What can hang from each mark
salu: bizedam kadem
gusaz: bizedam
nufuvip: bizedam
bavi: bizedam
domi: bizedam kadem
bizedam: bavi domi gusaz salu
kadem: domi gusaz salu

Known rows, with every way that one mark hangs from another
{nufuvip {bizedam bavi gusaz {salu kadem}}}: [ -0.6   5.4  -9.7  12.4  23.4 -37.7   4.1  16.3 -14.5 -13.5  20.0 -31.7
  10.6   2.4  -8.8  -1.3  16.4  22.5  -3.9   5.0 -32.6  -7.5]
{domi {bizedam bavi} {kadem salu}}: [ 12.2  20.9  -0.7 -10.9  13.6 -14.9  -2.5 -10.8 -12.6  32.0  44.0   6.2
   8.5  15.3 -10.4   6.6   3.4  27.6  -5.7 -10.9 -12.1 -12.3]
{domi {kadem gusaz {salu {bizedam bavi}}}}: [  2.3  15.1   0.0 -11.4  29.6 -26.4  -2.3   6.2   8.1  22.6  50.6   6.8
  24.2   8.1 -10.9   6.0  -5.9  25.9 -14.6  10.8 -27.4 -10.0]
{kadem salu}: [ -1.2  10.0 -11.9  -5.8   2.7  -8.5   8.3   2.0  -2.0   9.4  27.6  -4.1
   5.0   2.4  -8.8   5.3  -0.5  10.3  -6.4   4.0  -2.2  -1.4]
{kadem gusaz {salu {bizedam bavi domi}}}: [  3.6   5.0  -0.8  -3.3  44.6 -31.9   8.4  13.3  23.0   1.8  40.6  -2.9
  18.0   3.6  -5.7  -2.3   1.5  27.4 -10.6  17.5 -20.9  -3.9]
{bavi bizedam}: [ -1.3  22.7 -25.5   4.2   4.4  -1.8   3.2  -5.0   2.1   2.8  12.1   7.5
   1.0 -16.4   4.8  -1.4  -8.2  11.1   4.0   6.2  -4.2   3.6]
{bizedam domi gusaz salu}: [ -6.7 -11.7 -23.7   8.1  32.1 -33.2  19.3   8.2 -10.6 -17.8   8.2 -25.0
   6.2   3.1  -5.9  19.0   8.5  14.5  -8.6  -3.3   1.3   5.8]
{bizedam bavi {domi kadem} gusaz salu}: [ -5.4  -3.5  -7.4  -1.2  43.4 -27.8  14.6   6.9 -18.7   3.6  14.1 -16.6
  15.6   3.0 -12.3  27.4   8.6  31.9 -16.2 -15.8  -4.6  -2.9]
{domi {bizedam gusaz} {kadem salu}}: [  6.9   4.8 -23.3  -1.3  12.8 -36.9   2.4 -10.7 -21.9  13.7  49.6  -5.8
  13.6  16.7  -7.9  19.5   0.3  12.5  -6.3  -3.1  -9.8  -1.7]
{gusaz {bizedam bavi}}: [-19.3  13.3   6.6   1.8   1.3   5.7  -6.5   5.8   1.5  14.0   2.7   1.1
 -10.6   0.1 -19.0  -8.1  -3.8   9.5  12.3  -1.5   3.0  -6.4]
{kadem {gusaz {bizedam domi}} salu}: [-20.3  -5.6 -15.1  -4.9  23.2 -24.9   2.0  11.2  28.9  -2.0  26.4  -5.2
  -2.3   8.2 -12.8   3.3  -2.4   5.8  -7.7   9.5   8.8   9.6]
{nufuvip {bizedam bavi gusaz}}: [ -3.9   3.5  -3.3  21.0  11.6 -11.3  -6.1  12.5 -16.7   0.5  24.8 -13.6
  19.1   1.6 -12.1  -0.8   7.3  24.5   5.2  15.8 -26.5  -2.9]
{domi kadem}: [ -3.6  10.9 -11.7 -10.1   2.3  -8.8  -7.2 -15.5 -15.5  25.3  19.4   2.1
   8.5  -4.1  -3.9  13.2   1.4  10.1  -0.2  -3.0   3.0   0.6]
{domi {bizedam bavi} kadem}: [  6.0  20.8   0.3  -4.4  10.1 -12.2 -13.4 -17.4 -18.9  32.9  29.0   6.0
   5.1   7.4  -8.3   1.4   6.3  23.3   7.2 -10.1 -11.3  -9.9]
{bavi {bizedam gusaz salu}}: [ -6.3  10.8 -36.3  14.1  17.9 -21.9  19.1  11.2  -8.8 -19.1  12.3 -10.5
   5.8  -5.1  -2.1  11.8 -10.3  14.5  -8.2  -1.1 -11.3   2.3]
{salu kadem}: [ -4.6  15.8  -9.6  -5.6   3.5 -27.1  -3.3  -6.3  -6.2   5.4  11.6 -12.0
  -2.4 -16.0   1.0  -5.9  11.1  -1.6  10.8   6.6  -7.0  -0.1]
{nufuvip bizedam}: [  3.4   4.7 -16.8   7.3  -1.4  -4.3 -10.9  -7.8  -4.9   6.7  22.8  -7.6
   8.3   3.2   0.4  -3.6   7.8  13.4   3.7  13.6  -9.7   4.0]
{bavi {bizedam domi gusaz salu}}: [ -2.7   0.5 -38.9  12.2  37.9 -29.3  25.1   7.2  -0.8 -24.8   8.7 -13.1
   5.6  -7.8   4.4  16.9  -2.6  20.0 -11.9  -3.4  -1.5   8.5]
{kadem domi {gusaz {bizedam bavi salu}}}: [-26.1  11.2  -0.3   9.4  29.8  -4.3  -1.9  23.8  22.1   2.4   8.7 -18.2
   0.9  11.4 -36.8  -4.0 -16.3  25.7 -11.8   7.9  -8.9  -7.3]
{kadem gusaz}: [-17.3   8.4  -9.3   4.1   4.8 -18.9 -11.0   8.9   4.9   6.0  21.4  -5.4
  10.2  -3.5 -11.5  -3.5   0.0   6.3   3.7  17.3 -13.4   5.8]
{kadem gusaz {salu bizedam}}: [  0.5   6.2 -15.6  -2.0  18.7 -32.7   2.3   7.0  17.0   0.4  45.5  -2.7
  15.8   8.8  -4.8  -3.6  -6.5   9.1  -8.3  22.2 -21.9  -1.7]
{salu {kadem {gusaz bizedam}}}: [-27.9  10.3 -10.1  -2.8   4.4 -36.7 -15.6   6.7  16.9  -0.4  13.7 -10.0
  -9.9  -8.5 -10.7 -13.4   1.8 -11.6  13.5  14.4  -5.5   5.0]
{gusaz bizedam}: [-18.9   6.3 -11.2   0.5  -5.7  -2.2  -6.6  -4.4   1.8   7.4   5.6  -1.4
 -13.8   1.8 -11.4  -3.1  -5.2  -3.1  11.9   1.2  12.5   2.6]

Rows
[ -8.5   3.5 -20.8   4.8  16.6 -46.8  12.7   9.4 -16.4 -16.7  10.6 -30.7
   2.1  -5.1  -7.3   7.5   9.3   1.9  -1.2  -0.3 -14.1  -0.4]  {bizedam gusaz {salu kadem}}
[  2.8  -0.9  -5.2  11.5  41.6 -31.6  10.2   4.2  -5.8  -5.0  18.6  -9.9
  14.4  -5.4  -1.5   3.6   5.5  20.7   5.8  11.7 -14.9  -2.7]  {salu {bizedam bavi domi gusaz}}
[-15.0   3.1   3.3  -0.5  21.6  -1.5  -0.6   1.7   8.7   8.6  -0.4  -1.2
 -10.8  -2.8 -11.7  -2.9   4.2  14.9   8.8  -3.7  12.8  -0.1]  {gusaz {bizedam bavi domi}}
[  0.5   0.5 -26.5  13.8  12.4 -38.2   7.1  -0.7 -21.1 -10.8  23.2 -22.0
   0.8  18.9  -9.7   6.6   4.1  10.5   1.8  -5.2 -13.1  -1.7]  {domi {bizedam gusaz salu}}
[  2.1   6.4 -26.0   7.9  16.4 -59.5   6.6  -2.3 -19.0 -15.3  22.8 -29.0
  -3.4   7.7  -3.6   1.4  12.7   2.9   5.5  -4.3 -18.6  -2.9]  {domi {bizedam gusaz {salu kadem}}}
[-12.9  -7.6 -19.8  -4.1  21.6 -15.6  11.2  -2.6   9.9  -7.6  -1.6 -13.5
 -16.8  10.1  -6.3   7.9   3.7   7.0  -4.7 -12.9  21.4   4.5]  {gusaz {bizedam domi salu}}
[ -5.4   1.7  -5.6   3.2  43.1 -46.8  18.6  15.6  -9.8 -16.3   6.6 -30.7
   3.8  -9.7  -7.3   8.0  17.3  19.9  -4.1  -5.6 -13.7  -3.7]  {bizedam bavi domi gusaz {salu kadem}}
[-23.9   4.0 -13.1  -2.6   3.5 -17.3  -4.1  15.6  20.6   3.2  29.6  -2.8
  -2.0  10.9 -20.0  -2.3 -10.2   1.2  -3.7  12.0  -1.0   3.1]  {kadem {gusaz bizedam} salu}
[ -3.2  12.5 -21.2  -1.3  16.6 -57.6  -5.3   1.0   4.2  -7.6  29.2 -22.1
  -3.0  10.1  -4.9 -10.9  12.3   4.2   1.7   2.3 -24.3  -1.3]  {domi {bizedam {salu {kadem gusaz}}}}
[ 11.2   8.0  -1.5 -11.6  39.9 -18.4   1.9 -18.6  -3.0  22.0  22.6   5.8
  13.2  -5.0   4.4  10.1   6.2  27.1  -2.4  -2.2  -4.2  -5.9]  {salu {bizedam bavi {domi kadem}}}
[-11.4   4.5  -2.9  12.2  19.7 -18.5  13.4  22.5 -19.5  -6.7   8.9 -20.8
   8.5   5.1 -20.1   8.7   1.7  22.6  -4.0  -3.7 -17.3  -8.4]  {bizedam bavi gusaz salu}
[-13.7   9.9 -15.8  -3.9  17.2 -44.9   0.2  12.6   6.5  -8.5  17.3 -22.7
   2.1  -3.0  -8.0  -3.9   9.1   3.5  -4.4   5.8 -19.8   0.1]  {bizedam {salu {kadem gusaz}}}
[ -9.9  -0.1   0.2  11.4  31.9 -20.4   8.4  12.4 -11.3  -1.2  10.1 -12.6
  12.3  -9.8 -10.7   8.7   8.8  22.2   4.3   5.5  -7.2   1.9]  {bizedam bavi domi gusaz}
[ -9.1  10.9 -11.8   2.9  23.2 -12.5   0.8  14.7  19.8   7.8  37.0 -14.3
  19.9   1.5 -23.4   4.4 -13.3  20.8 -18.2  26.6 -13.7   0.7]  {kadem domi gusaz salu}
[ -4.9  21.8   2.0  14.1  26.9 -14.5 -15.6   6.2  10.1  16.5  30.8 -10.5
  12.8   5.4 -25.2 -13.2  -7.1  30.4   1.7  21.0 -26.8  -6.0]  {kadem {domi {bizedam bavi}} gusaz}
[ -6.1   7.4 -21.6   9.9  30.9 -38.2  13.5   8.8  -8.3 -13.5  11.9 -39.5
   8.7  -7.3 -16.4  10.3  -1.7  12.1 -10.2   9.3 -13.9  -2.6]  {bizedam gusaz {salu {kadem domi}}}
[ -0.6  12.6   2.0  -3.2  46.1 -50.7  -2.8   4.9  19.4  -2.1  24.7  -9.9
  10.7 -14.8   2.9 -13.5  13.5  14.8   6.1  19.9 -26.5  -2.4]  {salu {bizedam bavi domi} {kadem gusaz}}
[  1.2  21.8   0.8   8.2  30.0 -17.1  -4.5  12.7  15.8  15.0  45.5 -10.9
  16.2  13.4 -28.0  -7.9  -9.5  34.5 -10.5  20.0 -28.2  -8.9]  {kadem {domi {bizedam bavi}} gusaz salu}
[ -2.6   1.4  -2.1  -1.6  35.7 -19.1 -17.3   0.8   7.5  18.8  35.1  -2.0
  25.1   1.9  -4.5   5.5  13.6  34.7  -9.4  11.4 -17.5   4.3]  {nufuvip {bizedam bavi {domi {kadem gusaz}}}}
[ -6.8   0.6  -1.5   0.2  35.8 -22.4   2.5   2.5 -18.5  14.1  17.3  -6.7
  18.4  -8.8  -9.5  21.1   8.4  26.1  -3.0  -2.7  -4.0   0.1]  {bizedam bavi {domi kadem} gusaz}
[-11.9  21.1   1.4   2.2  38.2 -28.8   0.6  21.8  14.2  -0.4  15.5 -28.9
  10.9  -7.4 -25.7  -6.4  -0.9  27.4 -13.8  13.9 -28.5  -9.8]  {bizedam bavi {salu {kadem domi gusaz}}}
[-27.8  -0.6 -17.5   1.9   8.5 -20.2  -3.1  14.9  14.3  -6.8  10.9 -12.6
  -8.5  15.5 -19.6  -1.6  -6.0   2.2  -3.6   1.1  -0.5   1.9]  {kadem {gusaz {bizedam salu}}}
[-25.0   0.5 -19.1  -8.9  12.2 -22.6  -7.8   3.4   7.0   8.1  18.6  -5.7
  -2.0  16.5 -18.2  11.9  -7.0   6.1 -10.8  -8.1   3.9   1.8]  {domi {kadem {gusaz {bizedam salu}}}}
[-13.5   0.1  -2.7  -2.1  29.6  -7.1  11.3   6.4   8.6  -1.9  -3.7 -10.6
 -13.8   9.5 -13.7   3.3   4.4  19.7  -4.0 -16.1  12.9  -4.3]  {gusaz {bizedam bavi domi salu}}
[  0.7  -1.1 -19.0  -9.8  38.3 -39.6  -6.3 -14.5  11.8  11.5  34.9   1.8
  18.8  -1.3   6.4   9.8   2.8  13.7  -6.1  12.7  -7.1   6.4]  {salu {bizedam {domi {kadem gusaz}}}}
[ -4.9  13.3 -33.4  -3.1  41.8 -48.9  12.2   7.5  24.6 -21.5  14.9 -13.3
   1.7 -17.0   8.9  -0.1   5.5  14.0 -11.1   4.2 -12.7   8.9]  {bavi {bizedam domi {salu {kadem gusaz}}}}
[ -4.8  21.0   3.5  -0.4  26.1 -43.8  -8.9   8.4  10.9   3.5  27.3  -7.8
  10.3 -12.3  -4.1 -19.3   6.0  10.2  10.4  21.9 -35.6  -8.6]  {salu {bizedam bavi} {kadem gusaz}}
[  1.4  -2.9 -20.6 -14.8  30.6 -20.1  10.5 -13.9  -7.4   9.0  13.1  -9.2
   5.1   5.0   0.2  25.3   9.5  20.2 -17.5 -17.6  12.2   2.6]  {bizedam {domi kadem} salu}
[  7.5  12.3  -5.0  13.6  39.8 -17.6  16.2  13.0   0.9   2.4  37.3 -17.5
  24.0   2.1 -20.4   6.0 -15.5  31.4 -13.1  23.1 -25.7 -12.9]  {kadem domi {salu {bizedam bavi gusaz}}}
[  3.4  10.8 -16.8   3.6  32.4 -23.9   3.2   6.3  25.0   3.2  46.1 -12.1
  22.0   5.8 -13.9  -1.1 -17.0  20.2 -17.7  32.7 -21.4  -2.6]  {kadem domi gusaz {salu bizedam}}
[ -6.6  -6.8 -18.5  -0.7  27.5 -30.4   2.8  -8.0 -17.2   8.0  20.8  -8.7
  16.5  -7.3  -1.9  26.6   7.2  13.3  -3.8   0.3   5.9   9.2]  {bizedam {domi kadem} gusaz}
[-11.4  -0.2 -13.5  -9.6  29.2 -28.6  -9.1  -5.6   5.8  15.8  25.6  -0.6
  16.2  -5.8  -3.1  15.3   6.8  15.2  -7.9   6.4   0.5  10.1]  {bizedam {domi {kadem gusaz}}}
